Known rows, with every way that one mark hangs from another
{j650 j183 {j630 j611 j676}}: [-27.5   4.4 -27.4 -28.8  -2.9  -8.6 -36.7  11.2  -2.1  13.7   1.9   0.5
 -21.2  28.0   9.4  -1.1   6.2 -29.7 -28.5  11.2   5.4  -4.7  10.2  11.0
  37.9]
{j616 j611}: [-17.8 -21.1 -18.9 -15.6  -1.0  -9.2 -17.6  13.0 -10.8   0.1   3.9  -7.5
  28.0  33.3  14.2  -2.7   4.3 -13.7 -21.4   5.6 -12.5   1.9  11.2  -8.1
  34.7]
{j676 j630 j654}: [-31.3 -20.4 -39.4 -29.0   0.1  -7.8 -12.6   7.2 -10.5   9.9  -1.0 -14.8
   2.7  18.8  -1.4  -0.8  10.4 -38.8 -23.2   3.4   2.8   4.8  11.2 -32.1
  34.1]
{j793 {j286 j630}}: [-19.4  -7.5 -15.3 -18.0  -5.2 -22.5  -9.3  11.5 -12.6  11.6   5.5  -2.3
  27.8  25.0  12.8 -10.3  12.5   5.1 -21.9   8.2 -11.5   5.0   7.3  -4.3
  22.1]
{j183 {j650 {j630 {j286 j858} j676}}}: [-21.2  -8.4 -22.9 -17.5 -10.9 -19.0 -17.2  19.2 -15.0  20.9   5.1  -4.5
  22.9  36.8  19.3  -6.1  -2.0 -17.7 -38.3  21.4   0.0 -10.2  11.3  16.4
  42.3]
{j183 {j650 j630}}: [-21.4 -10.5 -22.0 -16.5  -4.6 -11.2 -15.4  14.5 -19.2  10.8   6.4  -6.3
  25.4  24.4   6.2   2.3   3.7 -14.4 -22.5  18.4 -14.0   3.8   8.1   4.2
  16.4]
{j650 j183 {j630 j286 j611 {j676 {j654 j531}}}}: [-29.6  -0.8 -26.0 -29.1  -9.7  -5.5 -53.8   0.8  13.4  25.4   2.7   4.5
 -25.2  32.9   9.6   0.2   8.7 -37.5 -37.4  13.0  19.7 -12.5  18.8   8.0
  61.7]
{j630 j286 {j676 j654}}: [-25.7  -6.8 -28.1 -26.8  -0.9 -18.1 -27.4  10.7  -0.4  21.8   0.7  -9.6
   3.9  39.0   7.7 -13.8  11.7 -34.6 -41.1  15.3   5.0  -7.4  15.6  -7.4
  65.4]
{j676 {j630 j286 {j611 j616} {j650 j183}} j654}: [-33.9  -8.6 -44.7 -35.1 -10.1  -6.3 -36.0   5.6  11.6  34.7   6.3 -15.7
 -33.2  26.0  14.0  -5.5   1.2 -50.2 -46.7   4.3  20.0 -17.9  21.4 -22.6
  62.3]
{j286 {j630 j611 j650 {j676 j654}} j858}: [-23.3  -4.2 -21.7 -24.4 -11.9 -11.8  -5.9  18.8 -14.7   9.5  -6.9 -19.1
 -11.9  38.8  14.0  -7.8   0.1 -48.1 -42.2  -9.5  14.5 -12.3  15.2  -8.9
  68.0]
{j654 j531 {j676 j630}}: [-21.0 -25.6 -34.9 -14.9  -3.7 -23.7 -18.5   6.6   0.0  -4.2  13.6   2.8
   9.7  16.4  -3.9   0.7   6.6 -10.6 -17.6   5.2   6.4  11.0  13.7 -17.5
  29.6]
{j676 {j630 {j611 j616} {j650 j183}} {j654 j531}}: [-30.1 -12.7 -34.4 -27.3  -5.5  -5.7 -28.2   6.3  13.1  21.2   9.0  -7.9
 -25.2  21.1   4.7   9.2   3.8 -34.6 -31.1  -4.0  25.5   0.0  23.2 -25.9
  52.9]
{j676 {j630 j286 {j611 j616} j650} {j654 j531}}: [-29.3  -5.5 -38.2 -25.9  -6.4  -9.3 -31.8   3.4  21.3  19.4  11.8 -11.8
 -21.8  28.2  12.8   3.9  -0.8 -43.9 -41.8   6.3  21.2 -11.1  27.9 -21.8
  70.5]
{j183 j650}: [-19.4 -18.0 -14.5 -12.9  -0.8 -18.6 -12.3  18.7 -25.0  10.7   6.8  -9.9
  29.8  31.8   0.9  -5.5   8.9  -4.6 -24.6  11.6 -16.4   4.3   8.0  -4.1
  28.7]
{j793 {j286 {j630 {j650 j183}} j858}}: [-18.3 -16.6 -13.4 -18.6 -16.2 -28.2  -1.6  17.6 -17.5  24.9  -0.8   0.1
  19.0  27.6  19.3  -8.9   1.2   2.2 -32.1  -3.9   3.6  -5.9   7.0   3.7
  25.6]
{j286 {j630 j611} j858}: [-20.5 -11.8 -11.6 -16.2 -11.7 -16.6 -10.3  14.7 -23.4  -2.9  -3.7 -12.3
   7.9  33.1  18.4  -6.9   3.2 -25.0 -27.4  -3.9  -6.2  -2.1  11.0  -3.0
  41.5]
{j286 {j630 {j611 j616}} j858}: [-20.5  -7.7 -10.1 -13.6 -12.4 -15.4  -4.7  17.1 -15.0   6.3   2.4 -14.1
  13.2  31.5  29.2  -2.4   1.5 -17.0 -28.4   0.0  -2.7   5.0  15.8  -9.7
  35.2]
{j183 {j650 {j630 j611 {j676 {j654 j531}}}}}: [-23.1   2.3 -17.1 -19.8  -4.7  -4.0 -28.5  11.9  -6.4   7.5   7.7  -3.7
   1.4  32.8  -1.1   6.9   7.0 -28.7 -29.3  14.6   7.1  -2.9  17.3  -4.0
  49.9]
{j676 {j630 j286 j650} j654}: [-31.2 -16.4 -50.3 -32.1  -4.4 -12.7 -20.6   5.8   2.2  22.1   0.2 -16.9
 -11.8  25.4   5.2  -7.6   1.7 -49.0 -42.2   5.0   9.9 -12.0  14.6 -19.7
  57.9]
{j654 {j676 {j630 {j286 j858} j650}}}: [-23.0 -24.4 -48.1 -22.7 -12.9 -29.7 -13.3  10.6  -5.5  12.4   5.0  -5.0
  -3.6  23.9  12.5 -11.0  -7.9 -35.9 -43.9   4.9   8.8 -14.5  11.8  -8.7
  45.8]
{j676 j630 {j654 j531}}: [-27.5 -24.5 -32.0 -20.9   0.7  -9.7 -17.4   3.0  -1.1   6.0   3.7  -7.7
   9.1  18.7  -4.0   7.7  11.7 -26.1 -16.2   3.0  10.4  11.1  15.5 -28.8
  37.2]
{j676 j654}: [-24.5 -18.5 -21.4 -22.0   0.9 -13.6 -15.8   7.1 -12.5   9.1  -3.4 -10.2
  12.7  25.5  -1.7   0.8  11.6 -28.8 -23.5   6.8  -5.3   6.7  10.8 -25.4
  38.2]
{j286 {j630 j676} j858}: [-20.0 -13.1 -17.1 -15.4  -8.0 -20.7   3.6  22.2 -23.3   6.4  -1.6 -11.4
  23.2  35.2  21.5 -12.1   6.7 -15.7 -28.1   0.7   1.6   5.8   9.3   5.2
  40.7]

Rows
[-21.0 -23.7 -41.8 -15.7  -3.5 -26.4 -15.1   8.8   3.2  -1.1  13.5   1.6
  -0.3  16.9  -2.9   0.5   0.4 -20.9 -25.4   2.7  10.5   5.4  14.2 -12.4
  37.9] => {j654 j531 {j676 {j630 j650}}}
[-26.0   3.2 -23.6 -24.2 -14.0 -14.6 -36.1  12.3   7.2  31.7   4.3   2.9
 -12.3  35.2  33.3  -2.6  -3.8 -30.5 -41.8  17.2  14.6 -14.1  18.6  14.5
  47.6] => {j650 j183 {j630 {j286 j858} {j611 j616} j676}}
[-29.2 -26.9 -38.3 -26.6  -9.1 -15.1 -15.5   5.1  -7.9  16.5  -3.2 -13.2
   6.6  27.2  12.6  -6.2   1.6 -39.9 -35.7   5.1   9.7 -11.4  13.5 -23.1
  47.5] => {j676 {j630 {j286 j858}} j654}
[-22.6  -2.6 -26.2 -22.8  -4.9 -12.5 -15.0  12.6 -12.6   2.4   1.2 -16.7
 -10.3  31.1  10.4 -10.1   4.7 -32.1 -32.8  -2.6  -7.4  -3.1  12.2   1.8
  51.2] => {j286 {j630 j611 j650}}
[-23.4   1.4 -19.6 -22.3 -12.8 -12.3  -3.1  21.8  -6.6  15.7  -0.8 -19.3
  -5.8  36.1  24.6  -4.7  -1.9 -46.1 -44.5  -4.5  18.3  -4.3  20.3 -12.6
  64.7] => {j286 {j630 {j611 j616} j650 {j676 j654}} j858}
[-22.5   0.2 -23.9 -23.7   2.1 -14.5 -28.0  12.5   6.4   3.8   3.3  -7.3
 -21.8  39.0  -3.4   2.5   4.0 -40.1 -38.4   0.2  16.5  -7.5  20.2 -11.5
  78.7] => {j630 j611 j650 {j676 {j654 j531}}}
[-25.9   9.2 -24.5 -25.0  -9.0  -4.8 -33.6  14.8   2.3  27.2  10.9 -10.3
  -1.4  35.6  16.8  -2.1   3.5 -35.6 -42.9  24.3   5.7 -12.3  21.1  -3.5
  54.3] => {j183 {j650 {j630 j286 {j611 j616} {j676 j654}}}}
[-30.3 -17.7 -40.4 -30.4 -10.0  -8.8 -43.1  -1.4  14.4  22.0   4.0  -6.2
 -33.7  29.4   2.1  -2.3   3.8 -41.7 -39.7  -2.0  23.6 -19.1  21.1 -12.6
  71.5] => {j676 {j630 j286 j611 {j650 j183}} {j654 j531}}
[-25.9  -1.3 -21.9 -21.3  -9.4 -10.6 -19.3  14.8  -4.4  22.7   6.7 -14.0
 -11.4  27.8  20.3  -7.8   4.8 -20.4 -33.8  -0.8   2.8   2.3  16.2   2.7
  43.2] => {j286 {j630 {j611 j616} {j650 j183}}}
[-23.4  -2.6 -23.2 -21.3  -4.0 -16.1 -26.0  14.9   1.7  23.3   7.1  -6.1
 -19.5  30.0  14.7   0.3   1.0 -21.4 -37.1   2.9   3.2  -1.7  16.7  -5.1
  47.9] => {j630 {j611 j616} {j650 j183}}
[-27.1 -12.9 -38.0 -26.6  -2.0  -8.1 -24.5   4.0   5.6   0.1   3.8 -11.1
 -23.3  24.0  -3.9   8.0   3.7 -44.9 -29.4  -4.2  16.2  -6.4  19.4 -27.0
  60.9] => {j676 {j630 j611 j650} {j654 j531}}
[-25.2  -9.0 -20.9 -27.2 -15.5  -9.3 -14.1  17.6 -15.1  20.0  -7.5 -15.0
 -18.5  38.0  14.1 -10.3   2.6 -45.5 -43.6 -13.5  21.6 -12.1  13.9  -2.3
  65.5] => {j286 {j630 j611 {j650 j183} {j676 j654}} j858}
[-23.5 -16.4 -36.2 -18.7  -8.8 -19.7 -27.7   8.3  13.0  11.5  18.0   2.2
 -18.9  18.1   4.5   2.7   0.2 -19.3 -29.5   0.0  20.5   1.8  20.7 -15.8
  41.7] => {j654 j531 {j676 {j630 {j611 j616} {j650 j183}}}}
[-21.3 -19.4 -30.0 -13.5 -14.4 -25.1 -28.0   7.6  10.2   4.6  16.7   2.2
  -0.2  25.9  18.4  -1.1  -5.2 -19.9 -32.4   6.6  16.4  -7.2  23.4 -16.3
  48.6] => {j654 j531 {j676 {j630 {j286 j858} {j611 j616}}}}
[-21.1  -6.4 -13.9 -15.3 -10.9 -23.0 -26.1  13.0  -1.2  12.3   6.1  -6.0
   3.7  39.6  31.8  -5.9  -4.0 -20.8 -40.4  11.1  -3.0 -13.4  20.3  -7.4
  56.9] => {j630 {j286 j858} {j611 j616}}
[-30.5  -4.8 -33.5 -31.5  -7.9  -7.0 -39.2   5.2   4.1  35.8  -1.3  -0.5
  -9.2  28.5  11.1  -5.9   8.5 -37.1 -37.6  18.4  13.6  -7.5  12.4   8.3
  44.5] => {j650 j183 {j630 j286 {j676 j654}}}
[-24.0 -13.8 -24.0 -22.0  -0.4 -15.2 -22.0  13.2   2.3  26.9   2.2  -3.4
  -6.2  32.9  -3.3  -1.5   9.5 -23.4 -34.7  -0.9  22.7   3.6  15.9  -2.1
  60.6] => {j630 {j650 j183} {j676 {j654 j531}}}
[-26.1 -11.7 -24.1 -24.1 -16.1 -12.9 -41.0   4.0  -3.6  19.1  -2.6   3.7
 -12.7  31.0  22.4  -1.9  -3.4 -29.3 -36.0  10.7   2.5 -19.9  11.2  14.9
  39.8] => {j650 j183 {j630 {j286 j858} j611}}
[-25.6  -2.0 -26.1 -27.0 -13.9 -16.3 -40.0  10.2  -1.6  23.0  -1.8   2.3
 -18.4  36.5  23.7  -6.3  -2.6 -34.1 -40.8  11.5  11.1 -20.9  13.2  19.3
  52.6] => {j650 j183 {j630 {j286 j858} j611 j676}}
[-23.5 -27.7 -39.9 -17.4  -7.1 -22.9 -21.3   7.8   3.7  11.9  13.1   3.9
  -5.3  16.0  -3.9  -2.1   3.3 -14.9 -25.9  -0.2  16.2   4.9  12.4  -7.1
  33.9] => {j654 j531 {j676 {j630 {j650 j183}}}}
[-27.7  -8.9 -23.5 -24.0  -3.6  -7.0 -30.2   7.5   4.0  25.3   1.7   5.2
  -0.8  23.2   2.1   7.2  11.8 -22.5 -21.7  11.7  18.2   9.4  13.3   2.1
  33.9] => {j650 j183 {j630 {j676 {j654 j531}}}}
[-23.1   0.2 -27.3 -27.2  -0.4 -19.5 -30.8  18.8  -4.8  16.0   1.6  -6.5
 -30.6  38.2   4.9  -8.9   4.1 -32.9 -41.4  -1.0   8.9 -11.8  12.2   7.3
  65.8] => {j630 j611 {j650 j183} j676}
[-25.1  11.4 -34.6 -27.0  -2.9 -13.6 -39.6   8.2   6.1   8.5   3.9  -2.7
 -17.3  35.0  17.4  -5.4   1.6 -41.8 -38.6  21.1  -1.1 -16.6  15.3  13.0
  57.6] => {j650 {j630 j286 j611 j676}}
[-25.0   7.4 -25.1 -24.3  -6.5 -10.5 -19.1  20.5  -1.0  25.8   8.6 -13.2
 -17.3  34.0  20.7 -11.8   6.8 -25.8 -38.8   1.5  11.4   0.5  17.8   8.4
  55.0] => {j286 {j630 {j611 j616} {j650 j183} j676}}
[-22.2 -11.7 -17.1 -17.5   4.0 -16.7 -18.1  11.7  -1.7   9.9   3.9  -4.4
  10.0  33.6  -1.9   2.0  14.3 -21.4 -25.0   6.8   9.8  10.9  16.5 -13.2
  54.2] => {j630 {j676 {j654 j531}}}
[-28.5 -20.6 -43.5 -24.7  -3.8 -14.5 -24.0   2.5  10.5  19.3   6.3  -9.2
  -5.5  25.9   2.9  -0.3   3.1 -36.9 -36.6   5.4  16.5  -6.2  19.4 -16.9
  61.2] => {j676 {j630 j286 j650} {j654 j531}}
